Known rows, with every step that occurs:
E-P: -.06  .14  .05 -.40 -.28  .10  .20 -.01  .00 -.19 -.05 -.32 -.05  .03  .10  .11  .13 -.26 -.12  .05 -.11  .14  .12 -.19 -.03  .24 -.11  .15 -.05 -.04 -.37  .10 -.20  .02 -.15 -.18  .17  .09  .01  .08 -.13 -.49  .05 -.51  .13 -.08 -.06 -.01  .20  .05  .36  .10
R-K-P-H:  .13  .21  .11 -.10 -.10 -.11  .13  .20 -.17 -.09 -.02 -.02  .11  .12 -.05 -.06 -.08 -.18  .17  .17 -.19  .05 -.15 -.08  .01 -.12  .18  .10 -.08  .03  .13  .09 -.08  .22 -.03 -.07  .05 -.09 -.14  .26  .01  .03  .01 -.36  .01 -.14 -.03  .25  .13 -.15 -.04 -.06
P-H-R-K:  .14 -.05 -.10 -.11  .19 -.08  .07  .11 -.26 -.13  .24 -.02  .05  .19 -.20  .10 -.26 -.04  .30  .21 -.19 -.04 -.15 -.12 -.11 -.19 -.01 -.01 -.04  .08  .10 -.22  .15 -.03 -.18  .24  .26  .14  .06  .29 -.14  .14  .06 -.06  .02  .00  .14  .14 -.12 -.20  .08 -.09
U-E-P-H-R:  .17  .18 -.02 -.04 -.05  .26  .07 -.02 -.06 -.21 -.13 -.14 -.03 -.08  .09  .15 -.13  .03  .36 -.33  .15 -.12 -.08 -.10 -.10  .05  .01 -.20 -.14  .01 -.16  .00 -.04  .21 -.18 -.19 -.09  .13  .19  .15  .04 -.07  .06 -.03  .19  .07  .07 -.06 -.41  .02  .02 -.09
M-R-K-U: -.10  .04  .00 -.05  .17 -.13 -.15 -.02  .03 -.01  .17  .04 -.14 -.09 -.19  .12  .18 -.10 -.14  .22  .04  .08  .16 -.05 -.09 -.47 -.03  .19  .03  .08  .14 -.17  .21 -.16  .04  .44  .09  .05 -.13 -.14 -.32  .03  .05 -.22 -.22  .11  .16  .47  .36  .06  .15 -.07
U-E-R-K-P-H:  .06  .13  .08  .21 -.10 -.12  .02  .11 -.02 -.12 -.18  .14  .05 -.02  .03  .07 -.13  .27  .26 -.03  .06 -.17 -.01 -.09 -.07  .15  .09 -.29 -.07 -.06  .14  .05 -.19  .13  .03 -.01 -.33 -.09  .05  .30  .20  .23  .23 -.11 -.04 -.08  .15 -.08 -.19 -.03 -.47 -.08
H-U-K-P: -.09 -.08 -.16 -.18 -.14 -.08  .07 -.05  .00 -.01 -.01 -.04  .14 -.09  .18 -.45  .02  .03 -.22  .20 -.08  .20  .10 -.01  .14  .44 -.07  .37  .14 -.23 -.16  .10  .11 -.13  .24 -.09  .00 -.08 -.10 -.21  .15 -.10 -.09  .47  .03 -.13 -.03 -.26  .09 -.01  .36  .12
B-R-K-P-H-U:  .00 -.02  .07 -.10  .11 -.11  .19  .30 -.24  .05  .27  .05  .08  .02 -.07 -.06  .03 -.20  .12  .11 -.22  .21 -.02  .02  .09 -.07  .18  .10  .02 -.13  .06  .10 -.09  .17  .07 -.04  .02 -.19 -.20 -.17  .08  .15  .05  .27 -.13 -.14 -.14  .21 -.05 -.28  .07  .09
E-P-H-U-K-R: -.24 -.39 -.04  .11 -.09  .13  .01 -.11 -.03  .39  .31  .02  .15  .26  .00 -.18 -.22  .17 -.08 -.05 -.16  .12  .14  .20  .12  .21 -.04  .12  .04  .01 -.13  .08  .05 -.21 -.11 -.29  .35  .15 -.12 -.28  .04 -.22 -.26  .51  .08 -.12 -.10 -.19 -.37 -.11 -.14  .12
M-R-K-P-H:  .09  .18  .09 -.05 -.01 -.09  .10  .28 -.22 -.18  .10 -.03 -.02 -.04 -.09  .02 -.07 -.05  .28  .09 -.03  .13  .05 -.13 -.25 -.46  .21  .15 -.09  .04  .17  .07 -.01  .14 -.04  .13 -.09  .04 -.15  .06 -.13  .14  .17 -.21 -.18 -.09  .27  .60 -.01 -.08 -.19 -.16
M-R-K-U-E-P: -.12  .29 -.01  .05 -.09 -.01 -.20 -.10  .34  .18 -.15 -.04 -.06 -.25 -.05  .18  .32  .15 -.21 -.20  .19 -.15  .17  .01  .00 -.45  .02 -.04  .01  .12  .19  .10 -.01  .10  .03  .18 -.25 -.07  .05 -.32 -.16  .08  .13 -.22 -.15  .11  .10  .43  .21  .16 -.21 -.11
K-P-H-R:  .20  .15  .03 -.26  .00  .15  .08  .23 -.29 -.56  .08 -.04 -.07 -.11  .11 -.06 -.24 -.17  .48  .04  .10  .14  .02 -.13 -.07  .02  .16  .14 -.10 -.13 -.13 -.09  .09  .16 -.10  .01 -.07  .16 -.07  .28  .02 -.04  .11 -.09  .09  .02  .11  .16 -.26 -.20  .26 -.06
E-U-K-P-H: -.12 -.16  .20 -.10 -.03  .19 -.02  .07  .11  .10  .01  .04 -.01  .00  .26 -.47 -.15  .00 -.15 -.23  .14  .01 -.03  .18  .01 -.02  .19  .29  .00  .08  .06  .17  .00  .01 -.03 -.27  .08 -.12 -.19 -.13  .18 -.12 -.16  .26 -.17 -.11 -.17 -.16  .00 -.19 -.16 -.03
P-H:  .17 -.13  .06 -.07  .12  .06  .11 -.07 -.28 -.22  .04 -.14 -.12  .24 -.03  .10 -.17 -.31  .17  .20 -.14  .21 -.21 -.07 -.20  .05  .02  .11 -.12  .03 -.22 -.06  .03 -.06 -.16 -.12  .31  .18 -.05  .38 -.07 -.22 -.13 -.27  .14 -.04  .00 -.09  .08  .00  .39  .04
H-R-K-U-E-P: -.05  .32 -.15 -.09 -.13  .04 -.13 -.02  .27  .02 -.11  .02  .05 -.25 -.06  .08  .23  .15 -.15 -.19  .14 -.32  .08  .02  .20 -.17  .00 -.23  .04  .06  .16 -.07 -.03  .20  .02  .19 -.15 -.07  .18 -.21 -.10  .08  .13 -.14  .02  .14 -.08  .09  .03 -.01 -.12 -.07
R-K-U-E:  .05  .09 -.07  .05  .07 -.12 -.18 -.10  .19  .13 -.20  .06  .03 -.04 -.11  .13  .19 -.02 -.32  .20  .04 -.15 -.20  .06  .14 -.04 -.13 -.09  .07  .05  .20 -.06  .12 -.02  .13  .20 -.06 -.10  .10  .00 -.04  .15  .04 -.25  .07  .13 -.10 -.05  .41  .21  .10  .03
M-R-K-U-E-P-H: -.03  .14  .11  .33  .02  .02 -.16 -.05  .21  .37 -.13  .06 -.06 -.10 -.08  .29  .12  .11 -.01 -.32  .19 -.12 -.02  .12 -.16 -.63  .22 -.15 -.11  .21  .30  .07 -.03  .18 -.12 -.04 -.14 -.07 -.06 -.21 -.13  .15 -.05 -.05 -.17  .08  .07  .43  .00  .13 -.48 -.18
M-R-K-P-H-U-E:  .16  .06 -.15  .34  .21 -.13  .04  .18 -.16  .23 -.09  .15  .06 -.06 -.08 -.10 -.06  .11  .25 -.01  .02  .06 -.14 -.01 -.14 -.31  .13 -.03  .05 -.06  .21  .16  .16  .23  .18  .05 -.33 -.09 -.04 -.19  .08  .33  .06  .41 -.16 -.03  .16  .33 -.19  .09 -.25 -.18

Rows:
-.03  .21  .04 -.03 -.10  .19 -.12 -.16  .30 -.02 -.30 -.13 -.10 -.20  .11  .16  .25 -.11 -.27 -.22  .16 -.05  .03  .06  .09  .14 -.04 -.04 -.01 -.01 -.12  .08 -.18  .15  .04 -.20 -.10 -.06  .08 -.11  .00 -.23 -.10 -.32  .12  .11 -.20 -.14  .23  .22  .21  .05 -> K-U-E-P
 .12 -.05 -.06  .07  .12 -.13  .20  .25 -.26  .23  .09  .12  .19  .15 -.13 -.23 -.13 -.20  .14  .13 -.29  .20 -.24  .04  .06 -.15  .18  .06  .03 -.06  .09  .16 -.05  .19  .03 -.08  .08 -.13 -.14 -.04  .04  .03 -.17  .18 -.12 -.16 -.09  .13  .04 -.18  .09 -.06 -> R-K-P-H-U
-.27 -.38  .01 -.27 -.10  .12 -.17 -.07  .08  .13  .24  .00 -.07  .05  .05 -.37 -.07  .12 -.41  .17  .03 -.09  .23  .07  .14  .34 -.41  .31  .14  .13 -.04 -.11  .19 -.47  .08  .18  .39  .13  .00 -.19 -.04 -.13 -.02  .12 -.02  .00 -.15 -.20  .00 -.01 -.04  .22 -> E-U-K-R
-.13 -.18 -.09 -.26 -.22 -.06 -.12 -.22 -.04 -.11  .22 -.14  .06  .03  .00 -.10 -.09  .18 -.15  .47 -.08  .03  .27 -.02  .06  .54 -.36  .26  .07 -.01 -.15 -.15  .21 -.44  .11  .18  .34  .28  .03  .08 -.12 -.07  .11 -.09  .24  .01  .14 -.13 -.05  .05  .29  .26 -> U-K-R
-.12 -.08  .07 -.22  .01  .25 -.07  .15  .06 -.14  .10  .07 -.02 -.13  .25 -.51 -.26  .10  .02 -.33  .21 -.09  .07  .11  .00 -.01  .17  .26  .01  .06  .09  .00  .17  .02 -.06 -.03 -.04 -.05 -.09 -.17  .10  .06  .01  .52 -.18 -.02 -.05 -.13 -.34 -.34 -.20 -.10 -> E-U-K-P-H-R
 .05  .15  .06  .13  .07  .33 -.16 -.10  .14 -.11 -.13  .00 -.10 -.14  .11  .18 -.05 -.02  .15 -.43  .33 -.12 -.06  .10  .06 -.19  .19 -.16 -.10  .10 -.02 -.11 -.01  .21 -.19 -.21 -.13  .07  .11 -.03  .05 -.04 -.07  .09  .10  .19 -.09 -.03 -.26 -.02 -.02 -.11 -> K-U-E-P-H-R
 .12 -.40 -.05  .09  .34  .01  .22 -.01 -.36  .14  .19  .00 -.01  .35 -.09 -.05 -.21 -.38  .11  .15 -.21  .36 -.31  .02 -.13  .03 -.03  .15  .03 -.05 -.29 -.03  .12 -.12 -.08 -.15  .30  .12 -.08  .13  .00 -.27 -.32  .26  .06 -.04 -.10 -.21  .05  .01  .38  .03 -> P-H-U
 .01 -.03 -.21 -.01 -.06  .08  .18 -.10  .02  .16 -.21 -.13  .04 -.03  .08 -.01  .11 -.10 -.19 -.11 -.11  .08 -.11 -.07  .05  .33 -.25 -.06  .09 -.09 -.35  .19 -.11  .10  .10 -.26  .00 -.06  .13 -.16  .13 -.30 -.13  .14  .13 -.04 -.17 -.32  .04  .18  .27  .09 -> H-U-E-P
-.07  .17  .21  .12 -.05  .08 -.17 -.05  .28  .18  .00 -.10 -.07 -.10 -.04  .34  .27  .01 -.14 -.28  .04 -.19  .01  .20  .06 -.26  .22 -.25 -.13  .12  .22  .07 -.25  .28 -.12 -.16 -.09 -.23 -.04 -.30  .01  .17  .07 -.11  .03  .03 -.20  .22 -.02 -.02 -.28  .08 -> B-R-K-U-E-P-H
-.10 -.32 -.21  .20  .13 -.29  .09 -.01 -.03  .23 -.01  .18  .03  .11 -.11  .02  .00  .25 -.10  .19 -.14 -.08  .01 -.08 -.02  .26 -.35 -.23  .16 -.12 -.07 -.07  .04 -.22  .19  .24 -.09 -.03  .20  .06  .11  .12  .03  .23 -.04  .00  .15 -.42  .00  .15 -.08  .05 -> H-U-E-R-K
-.22 -.12  .07  .00  .03 -.17 -.03 -.04  .11 -.09  .18  .13 -.09  .04 -.13  .09  .10  .05 -.22  .15 -.04 -.04  .24  .06  .10 -.03 -.07 -.01  .05 -.03  .05 -.20 -.03 -.36  .00  .33  .06 -.03 -.03  .06 -.18 -.10  .04 -.23 -.19  .07  .05 -.10  .31  .02 -.03  .02 -> E-R-K-U
 .00  .10 -.06  .14  .18 -.14 -.24 -.10  .16  .05 -.08  .06 -.10 -.17 -.12  .19  .22  .06 -.16  .15  .18 -.10  .04 -.02 -.07 -.40 -.09  .02  .05  .08  .26 -.11  .19 -.09  .17  .41 -.17  .01  .07 -.10 -.15  .27  .15 -.13 -.06  .19  .20  .31  .24  .26  .01 -.08 -> M-R-K-U-E
-.05 -.11  .06  .14  .11  .02 -.17 -.25  .16 -.31 -.13  .10 -.23 -.13  .12  .18  .09  .09 -.14 -.04  .26 -.02  .19  .01  .03  .27 -.17 -.14  .02 -.11 -.13 -.19  .02 -.30  .07  .11 -.19  .08  .12  .16  .05 -.04  .08 -.06  .04  .19  .06 -.38  .10  .27  .12  .06 -> K-U-E-R
-.02 -.43 -.12  .46  .30 -.18  .13 -.05 -.12  .36  .02  .22  .06  .28 -.11  .06 -.14  .22  .10  .03 -.15 -.08 -.21  .04 -.10  .08 -.15 -.35  .05 -.04  .04 -.02  .04 -.17  .01  .07  .02 -.06  .13  .16  .14  .19 -.11  .42 -.07 -.04  .09 -.35 -.20  .09 -.31 -.03 -> P-H-U-E-R-K
-.14 -.58 -.11  .17  .17 -.01 -.06 -.15 -.24  .29  .36  .12  .11  .32 -.07 -.20 -.32  .08 -.04  .27 -.17  .15  .03  .18  .03  .28 -.18  .18  .12 -.03 -.11 -.10  .26 -.41  .01 -.06  .44  .19 -.11  .00  .00 -.03 -.27  .58  .14 -.05 -.02 -.25 -.31 -.07  .06  .15 -> P-H-U-K-R
 .07  .04  .16  .25  .04  .23 -.12 -.16  .20  .13 -.23 -.06 -.12  .02  .13  .18  .07 -.17 -.02 -.36  .20 -.03 -.18  .20 -.02 -.16  .20 -.13 -.10  .08 -.03  .07 -.15  .22 -.12 -.38 -.03 -.01 -.01  .03  .07 -.19 -.22 -.14  .08  .08 -.26 -.09  .01  .16 -.03 -.01 -> K-U-E-P-H
-.04  .11  .06 -.04  .04  .13 -.05  .04  .08  .11  .18  .11  .08 -.03 -.11  .08 -.02 -.02  .11 -.25  .00 -.10  .00  .17  .13 -.52  .28 -.09 -.06  .15  .20 -.08 -.03  .14 -.25  .06  .13 -.03 -.09 -.12 -.20 -.05 -.13 -.09 -.11  .06 -.11  .27 -.07 -.24 -.17 -.20 -> E-P-H-R-K-U
-.05  .05 -.16  .16 -.06 -.23  .13  .11  .00  .01 -.13  .22  .15 -.13  .03 -.19  .01  .28 -.01  .04 -.04 -.08  .06 -.07  .15  .31 -.17 -.18  .16 -.19  .01  .07 -.11  .00  .27  .14 -.37 -.15  .10 -.08  .21  .18  .17  .28 -.12 -.09  .09 -.24  .00  .04 -.16  .00 -> H-U-E-R-K-P
 .00  .30 -.05  .00 -.27 -.22  .10  .06  .05 -.29 -.25  .08  .04 -.17  .06  .01  .08  .29  .05  .12  .05 -.20  .15 -.18  .02  .36 -.10 -.19  .01 -.13  .06  .02 -.22  .02  .20  .17 -.37 -.09  .14  .15  .13  .16  .36 -.26 -.06 -.05  .23 -.08  .01  .05 -.24  .01 -> U-E-R-K-P
-.06  .28  .02  .04 -.15 -.03 -.11 -.11  .34  .20 -.24 -.08  .09 -.09 -.05  .09  .34  .02 -.34 -.11  .02 -.20 -.08  .05  .19 -.10 -.02 -.18  .06  .11  .17  .13 -.15  .17  .04 -.05 -.07 -.16  .08 -.20 -.07 -.02 -.06 -.32  .03  .07 -.21  .04  .30  .15 -.10 -.01 -> R-K-U-E-P
-.01 -.22  .00  .06  .11  .15  .26  .04 -.16  .20  .11 -.08  .00  .25  .03 -.05 -.10 -.30  .05 -.13 -.21  .28 -.13  .03 -.08  .00  .07  .05 -.02 -.01 -.31  .14 -.09  .11 -.18 -.42  .26  .06 -.07 -.04 -.01 -.44 -.33  .22  .04 -.14 -.20 -.13 -.02  .01  .16  .01 -> E-P-H-U
-.03  .07  .19  .00 -.11 -.14  .15  .23 -.13 -.23  .08  .09  .03  .09  .00 -.02 -.18  .09  .27  .06 -.11  .00  .11 -.08 -.06  .01  .17 -.08 -.12 -.06  .07  .00 -.20  .01 -.03  .04 -.05 -.07 -.11  .34  .01  .02  .10 -.24 -.16 -.14  .14  .05 -.08 -.18 -.33 -.08 -> E-R-K-P-H
 .17  .08  .09  .08 -.13  .16  .07 -.11  .02  .03 -.23 -.19 -.02  .10  .11  .17 -.03 -.10  .11 -.23  .01  .00 -.19 -.03 -.16  .13  .00 -.17 -.14  .05 -.19  .15 -.20  .22 -.13 -.42  .01  .01  .09  .24  .08 -.19 -.06 -.21  .20 -.02 -.10 -.10 -.07  .17 -.04  .05 -> U-E-P-H
 .07  .07  .02 -.24 -.14  .09 -.04 -.02 -.04 -.42  .12 -.05  .08 -.11  .20 -.24 -.27  .14  .31  .01  .14  .01  .12 -.02 -.01  .16  .21  .19 -.08 -.09  .00 -.08  .21 -.03 -.04 -.02 -.03  .09 -.08  .20  .08  .15  .08  .35  .11 -.03  .21 -.02 -.39 -.25  .04 -.04 -> U-K-P-H-R
-.03  .06  .05 -.48 -.07 -.21  .06  .09 -.10 -.19  .24 -.25 -.06  .01 -.14  .20  .22 -.17 -.11  .42 -.26  .04  .17 -.22  .04  .16 -.20  .12 -.01 -.05 -.07 -.11 -.09 -.13  .02  .33  .18 -.06  .01  .04 -.16  .06  .32 -.41  .14 -.04  .06  .15  .25 -.02  .35  .22 -> B-R-K
 .12  .03 -.02  .06  .13  .05 -.21 -.22  .14 -.11 -.27 -.03 -.14 -.11  .05  .13  .18 -.18 -.22  .12  .19  .01 -.12  .02  .05  .13 -.12  .03  .07 -.05 -.09 -.11  .08 -.08  .11  .05 -.04  .08  .08  .02  .04 -.03 -.03 -.23  .18  .19 -.08 -.16  .30  .27  .45  .08 -> K-U-E
